Each row comes from the steps of one walk. Every step used is in the known rows, and no mark comes twice. Write the walk behind each row, first mark first.
Known rows
mevo/riped/zusi/zelu/venu/gitadom: [ 14  -1  21 -19   4 -20  10   0  20 -13   3  -1  -7  -2  13   3 -14 -16
   6 -21  -8  10  -2  -2  -3   2  -1 -11 -15   4  10  -1   1   2   0  -4
 -49  -4]
nezu/nozoti/depiv/mevo/riped: [ 11  13  15   5  -1  25  -4  24   9  10  -8  14   7  -4 -13   6  -9  38
 -23   1   4 -12  16  -9  -9  10  -4  12  12  -8   6  -6 -20   5  -3   1
  16  -1]
depiv/nozoti/nezu/temisis: [  3  -8   5  13   6   1   7 -13   0   8 -36  17 -26  -5   2  -2   0  16
  18  21  15  -2   5   8 -18   1  19  25 -14  18  -4   7  25  18   9   6
 -26  -5]
depiv/nozoti/nezu/mevo/riped/zusi: [ 26   9  14   2  -5  -4  13 -22  13  16 -15 -16 -24 -20  13 -29  -6   2
  -6   5 -22   8  -9  17 -18  30   3  18   5   7 -15  -2  21   9  24  -3
 -22   1]
depiv/mevo: [-12   6  -9   5  -4  18  -2  14  -8  -1   1  -5   6   9  -4  19   4  24
  -4   1  -1   4   2  -3   2 -15  15  -2   4  -7   2  -3   6   0 -12  -1
  24   0]
nozoti/depiv/mevo/zelu: [  1   2  -3  -7   3  22   2  24   6   9  10  14  11   1 -10  15  -5  38
  -8   0  -3   0   1 -13   2   3  11   0  17   0  -1  -9 -14  -3  -6  -5
  34  11]
gitadom/venu/zelu/mevo/riped: [-26 -11  31   5   0 -11   1   0   8  10   4  13  -1  10   3  -8  22  17
  -8  -8  -3  26  13  -3   3  14  -7 -14 -27   4  -6   6  -5 -30  13  -8
   9   4]
temisis/nezu/nozoti/depiv/mevo/zelu/venu: [  3   4  12  -6   8  52 -16  23  -8  17   6  26   2   3  -7   3  -8  26
 -13  -3  -6   1  15   0 -13  26   6  27   7 -18   8   4 -30  15 -13   2
  -6   2]
depiv/nozoti/nezu: [ -1   5   4  16  -1  13  12 -12  -2  -1 -22  -1 -16  -1   3  -2  -1   7
  13  11   6   1  -1   5 -13   6  11  28   0   6  -7  -2  21   9   7   2
 -19   1]
temisis/nezu/mevo/depiv/nozoti: [ 12 -15 -12   5   6  46 -13  -5 -22  18   2 -20 -12 -20   8 -23   6   7
 -24  24   5  13   2  14   8  -3 -19  20  14  -8 -17   0   0  24  14   2
  10   8]
zusi/zelu/mevo/depiv/nozoti/nezu: [ -5 -13  10   8   7  -8  -3 -33  -7  19 -20 -20   5  -8  14 -16 -21 -22
   9  24   6  -4  -2  -2  -1   8  11  18   5  10 -18  16  32   4  20  15
 -17  22]
nezu/mevo: [ -5   6 -13   7  -8   8   0  -9 -17   8   9  -2   5  -1 -10   0  13   1
 -20  11   3  -4  -2  -1   6   2 -16  -6   6 -11 -10  -5  -4   7  -7  -2
  11   2]
venu/zelu: [-14   2  -2   4  -1   6  -4   7  -2  -6  -1  -2  -5  10  -7  13  11   9
  -2   3   3  -2   3  -7  17  -9  -3 -10 -14  -3   4  -1  -9 -11  -4  -2
   4   1]
zelu/venu: [-18   6  -6  -9  -4   9   9   8 -11  -8   2  10  -4  15  -6  21  -2   2
   5 -12  -2   0   3  -1  -3  -6   0   3  -7  -8   3  -7   0  -3 -21   6
 -13  -8]
riped/zusi/zelu: [ 13  11  -3  -2  -2 -21   3 -15   9  -3   2 -11   3   4   5   6  -1 -31
  21 -10  -5  -6  -7   4   2   0   7  -6  -2  17  -5  -8  17  -4 -14  -6
 -16 -17]
riped/zusi/zelu/venu/gitadom: [  6   4   4 -13  11 -29   6 -13   7 -12  -1  -6  -4   9  11  14 -16 -22
  23 -15   5  17  -6  -1   1  -6  13  -7 -18   1  16   0   1   3 -11  -1
 -46   2]
zelu/mevo: [-27  -1  -9   1   0  -6  -3  -7 -14  -2   9   9   4   7  -2  -3   6   4
   2   4   2   7  -1   1   3 -10  -2  -2  -2 -10 -10   4   7 -15  -6   9
   3   7]
nezu/nozoti/depiv/mevo: [  2  18   1  14   2  18 -11  11  -4  12 -10  12  14   9 -15  19 -12  32
  -3  12  13  -8  11  -6  -6  -2  12  18  10 -10  10  -4 -17   9 -12  -1
  17   6]
mevo/riped/zusi/zelu: [ 21   7  13 -11  -6 -16   8  -2  20  -8   1  -7  -3 -11   7  -3   0 -27
   4 -19 -12 -10  -2   0  -2  13 -10 -11   2  20  -6 -11  14  -6  -5  -7
 -14 -25]
temisis/nezu/nozoti/depiv/mevo/zelu: [ 15   3   6   5   7  55 -18  23  -2  19   6  21   5  -7  -6  -3   1  36
 -15   9   8  -2  15   1  -4  21  -1  25  14  -9   2   1 -24  13  -9  -5
  13   6]
zusi/zelu/mevo/nezu/nozoti/depiv: [  5  -3   7   6  13 -21 -16 -17 -14   5   7  14  18   2  -3 -12  -5 -19
  -2   8   5 -18   4 -20  -2  14 -16   1   4   0  -1   7  -8   0  -7   0
  -1   6]
nozoti/depiv/mevo/nezu: [  6  -1 -11  -6   7  13  -2  26 -10 -10   3  -2   4   4  -3  17  -7  33
  -2   1  -8   3  -4 -20   0 -16   7  -5  16  -3  11 -11 -11   8  -8 -12
  42  14]
nezu/nozoti/depiv: [  1  15  -3  15   2  17  -1   5  -1   7  -8  22  12   5 -16  13  -5  11
   2  10  21 -13  13  -3  -6  -2  -7  19   7  -5   2 -12 -17   5 -16   4
  -2   1]
temisis/nezu/nozoti: [  1   3  -2  19  -4  43 -15   8 -11  -1  -6  14  -8  -4  -2  -6  16   2
  -8   6  18  -5  18  18  -4   2 -10  24  -3  -8  -6  -1  -8  14 -18   1
 -19 -17]
depiv/nozoti/nezu/mevo: [  4   6   2  19  -2   6   8 -27 -15  19 -16  -8 -12  -6   1 -15   3   3
  -7  23   0   2  -6   6 -10  16   2  21   2  -2 -14   4  18  16  13  -3
 -12  10]
nozoti/depiv: [ -3   7  -8   8   6  10   8   7  -1  -5  -7  17   8   6 -16  16  -1  22
  10  11  11  -4   1 -10   2 -11  -3  11  13   4  -1 -18 -12   0 -10  -1
  11  12]
gitadom/venu/zelu/zusi: [-13  -4   8  13  -5 -23   7  -2  14  -7   0   1   7  11   2   9  27   1
  21 -15  13  32  -1   3   4  -9  11 -18 -23   6  10  -7  -5  -8   8 -21
   6 -16]
nozoti/depiv/mevo: [ -3  10  -5   5   7  17   1  16  -7   3  -6   5  10  10 -15  23  -8  40
   3   9   3   5   2 -14   2 -13  17  13  15  -1   7  -7 -10   6 -10  -3
  28  19]
venu/zelu/zusi/riped: [  0   5  -7   3  -5 -33   4   1  13 -34  -2 -10   4   8 -10   8   8 -31
  24 -12   1  -5 -18   2  13 -19   4 -21  -7   6  20   7  -3  -8   8  -8
  -3  -8]
zusi/riped: [ -1  11 -14   5  -7  -5  13   3  10 -21  -3  -2  -1  10 -11  16   4 -23
  10  -3   3 -17  -6   5   3 -14  -3  -1   3  11   8  -3  11  -3 -15   6
   2  -9]
mevo/nezu: [ -3  -5 -17  -6  -5   6   2  19  -9 -22  12  -5  -5  -1   4   6   7  -2
 -10  -8  -1  -6   2  -3   4 -17 -14 -15   4  -2   2 -15   4  -2 -15  -5
  16 -12]
mevo/depiv: [-10  -5 -16  -7  -7  21   3  16   0   4   4 -14   8  -4   2  16  -7   2
 -12   4  16 -10  10   4  11 -25  -9  -4   9  -4  -4 -13  -4   0  -9  15
  21   3]

Write each row's walk
[-15 -10   1 -19   3  10  11  19   7 -10  24  19  -5   6   3  14  -3  11
 -12 -14   9  12   2  -4   1  -7  -7 -10 -10 -17   7  -6 -19  -3  -9   9
 -25   4]  mevo/zelu/venu/gitadom
[ 15   7  -9  -8  -1 -18  13  15  23 -14  13   3  19   0 -14   8  -7  -4
  15 -13  -8  -3 -24  -4   1  -8  16 -12  27   9  15   0 -11  -2   8  -6
  29   1]  nozoti/depiv/mevo/zelu/zusi/riped
[  0 -18 -15 -12   4  -2  -3  17  -8 -11   2  13 -16  -4   0   5  11   6
  -3   1  11 -11   5  -4  -1 -20  -8 -19 -12   8   6  -5   0   8 -12   0
   9 -16]  mevo/nezu/temisis
[ -7 -13  -1  -5   5 -21  -9 -11 -17  -9  17  -2   9   1  10 -13   5 -28
   1  -4  -7 -11  -6 -14   7   1 -16 -21  -2   2  -7   9  13 -10  -8  -8
   6  -3]  zusi/zelu/mevo/nezu
[ -2   3   6  13  -7 -37  13  -9  24 -18  -5  -5   8  18  -3   9  22 -30
  35 -19   8  19  -9   7   4 -10  14 -20 -21  18  22   4  -1 -11   6 -21
   4 -18]  gitadom/venu/zelu/zusi/riped
[ 10  -7   8   4  -4  40  -5   7 -13   5   5   2 -12 -22  -4 -26  24   6
 -37   7  -8   4   6   8   2  15 -37   4  11  -7 -20   3  -7  13   3  -8
   5   0]  temisis/nezu/mevo/riped
[-17  -3  -1  -4   7   3   8  12  -4 -18   3  12  -5  12   0  20  -3  11
  -2  -5  16  21   2  -1   0 -19   1  -3 -15 -16  15  -1 -12   5 -12   8
 -30  12]  zelu/venu/gitadom
[  6   6 -19   3 -12 -30  13   0  14 -33  -1  -4   8   2 -11   5   8 -35
  23 -16   4  -7 -18  12   1 -21   0 -10   9   8  12  -1  10   0  -1  -1
  -2 -19]  zelu/zusi/riped
[ -1  -5  -9 -14   3 -28  -8 -23   1  12  10 -23  16  -4  15  -5 -22 -31
  14   0  -7   2  -4   4   9  -6   6 -10   3   6  -7   2  10 -13   2  15
   1  12]  riped/zusi/zelu/mevo/depiv
[-19 -13  10   2  10  -2  -7 -18  -6  15 -17 -22 -10  -1  14 -11 -20   7
   5  25   2  14   3   1   6  -1  15  14  -9  -3  -5  17   9  -8  33  17
  -6  38]  venu/zelu/mevo/depiv/nozoti/nezu
[ -3  -7 -15  -1   0  19   2   9   1   5   4 -17  -5  -6   6   4  -7   8
  -9   4  16   0   4   9   2 -22  -3  12   7   0  -8 -13  12   4  11  12
  14  -5]  mevo/depiv/nozoti
[ -7   5   5  -6   2  -2   3  -7 -10  -1  -2   3   3  14  -4  15  -3 -31
   7 -14   0 -12   2 -12   0   3  -5  -5  -9   3   0   1   9   2 -22   1
 -21 -14]  zusi/zelu/venu
[ -4  -1 -14  -9  -4  15  -4  28 -12 -14  12 -15  -4   4   6  11   2  17
 -15  -6 -10   1  -1  -6   2 -18   9 -16   5  -8   7  -5   5   4 -13 -10
  33  -6]  depiv/mevo/nezu
[ 35  19  21   1   3  -4  -7  -1  18  15 -10   0  10  -7  -1   1 -19   5
   3  -6  -7 -14   7  -9 -11  21  11   9   9  12   5  -1  -7   6  -3  -5
  -1 -10]  nezu/nozoti/depiv/mevo/riped/zusi/zelu
[ 10   6  -1  19   8  44 -13   6  -8   2 -14  24  -3  -3 -15  -2   6  15
   3  16  19  -6  16   6  -5   6 -10  36   8  -5   2  -7 -23  19 -13  -2
 -14   6]  temisis/nezu/nozoti/depiv
[  4  -9 -16  -1  -1  17  -3 -10 -11  22  10 -23   1 -13   4  -7  -1   5
 -27  17   8   0  -3   9   6  -8 -14   2  10  -8 -13  -5   2  11  16   9
  19   3]  nezu/mevo/depiv/nozoti
[-10   0  -8   2  -4 -19  -3   5   3 -21   1  -5   2   4  -5   7  14  -3
  15 -10   3   8 -10   1  11 -16   1 -17  -9  -6   8   0  -8  -4   9  -8
   0  -6]  venu/zelu/zusi
[ 21  13  -5   2  -7 -14   2  11  23  -5   8  12  23  -3 -14   2  -9 -12
   8 -14  -2 -16 -12   2  -7   4  11  -2  20  -2  19   3 -17   3   2  -1
  14 -11]  nezu/nozoti/depiv/mevo/zelu/zusi/riped
[ -8  -7  18   0  -1 -11  -2 -10   2  -1   5   7   9  -6  -1 -16   8 -18
 -11  -4  -7 -10   2 -11   4  14 -23 -10  -2   8 -20  12  14 -15   1   3
  -5  -5]  zusi/zelu/mevo/riped
[  2   6 -11   4  -9  20 -15  24 -11  -2  11 -10   1   3  10   4   1  12
 -21  -6  -1 -10  11  -3  -5  -4   3  -8  -1 -18  11  -3  -3   7 -18   1
  20 -21]  depiv/mevo/nezu/nozoti
[ 24  11  29 -16  -8 -24  13 -29   5  17 -16 -15  -7 -11   7 -14 -15 -43
  -2  -9 -34  -9  -7  -4 -15  46  -2   0  -4   7  -8  10  11  10   1  -4
 -41   3]  nozoti/nezu/mevo/riped/zusi/zelu/venu
[  5 -10  -5  -1  -3  37  -9   2 -15  13  24   7  -5 -16  -4 -22  24   2
 -30   7  -5  -1   3   6   8  20 -29  -2  10 -11 -18   1 -11  10  -5  -7
   6  -3]  temisis/nezu/mevo/zelu
[ 13   3  18  12  -6   8  13 -16  -4  15 -15  -6 -18 -19   1 -28   6   5
 -23  16  -9  -3  -3   4 -16  28 -12  17   7   1 -18   4  16  13  23  -1
 -13   5]  depiv/nozoti/nezu/mevo/riped
[ 24   5  -2   6 -12 -28  19 -27  16   1   0 -11  -1 -16   0 -31   5 -41
   4  -2 -15  -7 -28  13 -12  23   1   3  15   7  -2  13  21  12  26  -4
 -14  -8]  depiv/nozoti/nezu/mevo/zelu/zusi/riped
[-34  -9  16  13   4 -14  -4 -14  -1  10   6   8   8  22   3   2  20  12
  12  -1   8  32   9  -2   6   3   7  -9 -31   0  -1  10  -4 -27   3  -9
   9  11]  gitadom/venu/zelu/mevo
[  4 -18  -1   1   6  10   3  -3   0  20 -32  -4 -20 -15   8  -2 -15   9
   6  27  23  -6  11  10 -10 -12  16  20  -5  16  -6   3  17  21  15  19
  -6   8]  mevo/depiv/nozoti/nezu/temisis
[ -1   3  -3  -4   3 -37  -4 -32  -1   3   6  -6   9   4   8  -6  -4 -26
  25  -8 -14   5  -9   3   4   8   9  -9  -5  10 -10   6  19 -17  -4   1
 -15  -1]  riped/zusi/zelu/mevo
[  5  10   2 -17   1 -22   7 -15   4  -5   3  -7  -1  12   5  14 -10 -34
  25 -22 -15  -1  -6   0  -6   7   9  -4 -12   9   5  -4  10  -4 -18  -3
 -31 -18]  riped/zusi/zelu/venu
[-26 -14  -6  -8   7 -13 -12   4 -16 -17  14  -5  -6   7   8  -7   5   4
  -9  -3 -13   8  -3 -13  15  -7 -10 -26 -16 -12   5  10 -12 -21   7  -5
  12  16]  venu/zelu/mevo/nezu
[-26 -10 -15  -9   0   3  -6   1 -11   8  11 -10  12  -4   5   1 -11   3
 -12   8   5   2   5   5  11 -20  -6  -4   8 -11 -12   1   0 -14   1  24
  18  19]  zelu/mevo/depiv
[  8   4 -13 -11 -15 -17  10  15  18 -19  21  -7  14   1  -3   1   5 -19
   5 -23 -13  -6 -20   7   1  -8  13 -20  16   1  14   6   6  -3   2  -3
  19 -23]  depiv/mevo/zelu/zusi/riped
[-16 -27  11  -1  15 -11 -13 -20  -9  22 -30  -8 -17  -6  11 -10 -20  13
   8  33   9   8   5   3   3  -1  21  10 -23   7  -5  26   6   1  37  19
 -12  35]  venu/zelu/mevo/depiv/nozoti/nezu/temisis
[ 13   3 -18  -7 -14 -30  12  -8  13  -8  27  -5  15 -13 -10 -15  15 -41
  -9 -14  -9 -14 -27   9   5   6 -18 -27  15  -1   2   3  -2  -2  11  -3
   9 -18]  nezu/mevo/zelu/zusi/riped
[  9   8   0 -12  -8  -3  11  14  23 -10   6  -3 -15  -9   6  -3  -1   3
  -4 -21 -14  -2   1  12  -7   1  -5  -4   1   7  -4 -16   6 -13  -3   1
  -5 -19]  mevo/riped/zusi
[-20  -5   0  -1   2  -9 -24   0 -13  -4  17  -1  -1   9   9 -14   3  -2
 -13  -2  -5  -4   9  -7   8   5 -12 -15 -23 -20   5  13 -16 -18   2   3
  -1   3]  venu/zelu/mevo/nezu/nozoti
[-12  -3   5   2  15  -9 -22  -2 -12  -2   6  12   7   8  -1  -6  -8  15
  -2   9   2  -5   8 -19   6   5 -11  -3 -10 -14  11   7 -30 -15   6  -1
   7  25]  venu/zelu/mevo/nezu/nozoti/depiv
[-11  -2  12 -15   2 -22  -5  -1  12  -5   6  -3 -10   1   8 -11  -3  10
   1 -13 -25  13  -4   2   9  11   0 -16 -18  -2  -3   9 -10 -33  18  -1
  -7   9]  venu/zelu/mevo/riped/zusi
[ 17  14   7 -12   4   3   6  20  21  -1  -4   1  -1  -5  -3   9 -14  37
   4  -8 -19   9  -5  -2  -7   0  17   7  18   7   6 -11  -9  -3   0  -9
  18  11]  nozoti/depiv/mevo/riped/zusi
[ -3  -4   2   7   0  -3   5  -2  -4   5 -37  18 -14  -4  -6   8   3   6
  13  20  16  -8  10   2  -9  -2  14  11 -11  12  -4   6  10  16  -7   8
 -19   5]  nozoti/nezu/temisis
